What can hang from each mark
A: T
C: P
P: D J Q S
Q: H P X
T: A H
H: Q
X: Q

Each row was made from one small tree. Brackets hold a mark, then the marks that hang from it, in alphabetical order. Every link used is in the known rows. Write each row's tree.
Known rows
[A T]: 0; 13; -8; 1; -2; 14; 3; -4; -3; 9; -4; -3; 10; 11; -6; 2; -6; -14; 0; -4
[C [P D J [Q H X] S]]: -6; -31; -14; -14; -17; 8; -14; -26; 5; 19; -19; -58; 19; -11; -3; -32; 16; -24; -5; 15
[X Q]: 6; 4; 9; 8; -7; 14; 0; -7; 9; -7; -1; -11; 6; -2; 14; -5; -12; 12; 8; -2
[T A [H [Q P X]]]: 16; 1; 21; -24; -23; 18; -5; 5; 35; -30; -11; -45; 33; 6; 30; -3; 24; -17; 3; 10
[A [T [H [Q [P D J] X]]]]: 9; 0; 3; -17; -9; 29; -2; -7; 9; -1; -18; -48; 34; 6; -1; -13; 14; -29; 7; -7
[H [Q [P J] X]]: 11; -6; 17; -15; -5; 27; -3; -6; -3; 2; 0; -37; 7; -16; 0; -6; 22; -3; 11; 0
[P D J Q S]: -2; -26; -3; -6; 1; -11; 1; -22; -1; 21; -20; -31; 6; -6; -3; -17; 2; -30; -26; -2
[T A [H [Q [P D]]]]: 14; 0; 20; -21; -23; 1; -2; 0; 43; -26; -18; -44; 31; 16; 31; -3; 14; -23; -4; -5
[T A [H Q]]: 19; 6; 15; -13; -7; 8; 4; -1; 36; -36; -13; -24; 22; 13; 35; 0; 6; -13; -20; 0
[A [T [H [Q P]]]]: 18; 17; 1; -16; -12; 23; 3; -4; 15; -9; -9; -35; 28; 11; 17; 9; 4; -18; 0; -6
[C [P D J Q]]: 1; -22; -8; -3; -11; 7; 10; -25; 11; 15; -7; -34; 3; -8; -11; -21; -2; -6; -3; 10
[Q H [P D J S] X]: -14; -28; -2; -28; -18; 1; -28; -4; -5; 20; -22; -53; 20; -4; -4; -21; 27; -31; 12; 5
[T A [H [Q [P J]]]]: 21; -2; 17; -29; -10; 14; 8; 0; 33; -28; -14; -37; 15; 9; 29; 3; 9; -15; -16; 8
[T A [H [Q [P S] X]]]: 15; 3; 20; -30; -23; 10; -10; 3; 34; -24; -15; -49; 33; 8; 34; 1; 28; -27; -8; 9
[H Q]: 14; 7; 13; 4; 2; 12; 2; -8; 6; -8; 0; -15; 5; -5; 14; 0; 5; 2; -7; -13
[H [Q [P D S] X]]: 4; -2; 18; -12; -20; 6; -18; -9; 8; 10; -9; -49; 24; -8; 8; -10; 32; -23; 11; -14
[A [T [H [Q [P J] X]]]]: 15; 6; 2; -20; -5; 36; 2; -5; 5; -6; -11; -42; 27; 3; 4; -3; 13; -20; 3; 1
[P D J [Q X] S]: -6; -31; 0; -5; -4; -1; -8; -18; -6; 20; -19; -40; 15; -13; -11; -27; 15; -33; -13; 4
[P J Q S]: 7; -18; -6; -12; 6; -2; 6; -17; -6; 13; -12; -22; -3; -11; 4; -3; -1; -18; -32; 10

Which tree is each row?
5; -12; 20; -11; -10; 21; -7; -8; 1; 7; -7; -45; 15; -13; -6; -17; 23; -12; 16; -9 => [H [Q [P D J] X]]
-8; -24; -2; -22; -14; 0; -12; -3; 1; 11; -18; -38; 9; 1; -2; -12; 7; -15; 11; 0 => [Q H [P D J]]
0; -13; -6; 4; -23; 1; 3; -21; 19; 11; -4; -34; 13; -5; -3; -17; 1; -6; 6; 5 => [C [P D Q]]
-2; -17; 5; -19; -20; 5; -17; -14; 10; 9; -22; -50; 14; 1; 18; -14; -1; -12; 6; -3 => [X [Q H [P D J S]]]
-14; -28; 2; -21; -18; 11; -22; 0; -5; 11; -17; -49; 19; -7; -11; -25; 21; -19; 25; 6 => [Q H [P D J] X]
-10; -25; -4; -3; -21; -5; -27; -14; 3; 12; -22; -54; 34; -8; 7; -27; 19; -36; -2; 1 => [P D [Q H X] S]
-9; -23; -5; -29; -14; -10; -18; -7; 1; 19; -24; -43; 9; 4; 4; -9; 12; -27; -2; 0 => [Q H [P D J S]]
11; -5; 15; -22; -6; 19; -7; -9; -4; 8; -5; -41; 8; -14; 6; -3; 26; -14; -1; 0 => [H [Q [P J S] X]]
4; -19; -8; -6; -10; 24; 7; -18; 2; 10; 0; -34; 3; -20; -12; -19; 7; 1; 3; 25 => [C [P J [Q X]]]
4; -11; 16; -17; -10; 11; -12; -13; 1; 14; -12; -48; 15; -10; 1; -13; 29; -22; 3; -10 => [H [Q [P D J S] X]]
16; -6; 20; -29; -13; 23; 0; 3; 29; -28; -13; -45; 25; 3; 23; -6; 21; -18; -4; 13 => [T A [H [Q [P J] X]]]
-8; -11; -3; -26; -24; 4; -31; 4; -2; 10; -11; -45; 22; -6; 10; -5; 27; -20; 17; 12 => [Q H [P S] X]
-11; -21; 5; -24; -13; 0; -15; -4; -6; 23; -14; -37; 12; -6; -15; -16; 27; -28; 11; 3 => [Q [P D J S] X]
-2; -28; -14; -7; -15; 8; 0; -25; 11; 11; -14; -47; 10; -8; -3; -25; -1; -8; -3; 11 => [C [P D J [Q H]]]
10; -3; 20; -26; -26; 3; -14; -1; 37; -20; -22; -56; 40; 11; 29; -10; 30; -35; -4; 1 => [T A [H [Q [P D S] X]]]
12; 4; -1; -23; -6; 13; 0; -13; 12; 5; -22; -44; 27; 14; 10; -1; 8; -35; -14; -12 => [A [T [H [Q [P D J S]]]]]
0; -12; -10; -4; -23; -8; -2; -25; 17; 19; -11; -39; 13; -2; 3; -13; 6; -18; -8; 4 => [C [P D Q S]]
-1; -19; -3; -1; -15; 14; -15; -5; -3; -3; -8; -40; 24; -17; 7; -18; 10; -11; 7; 14 => [P [Q H X]]
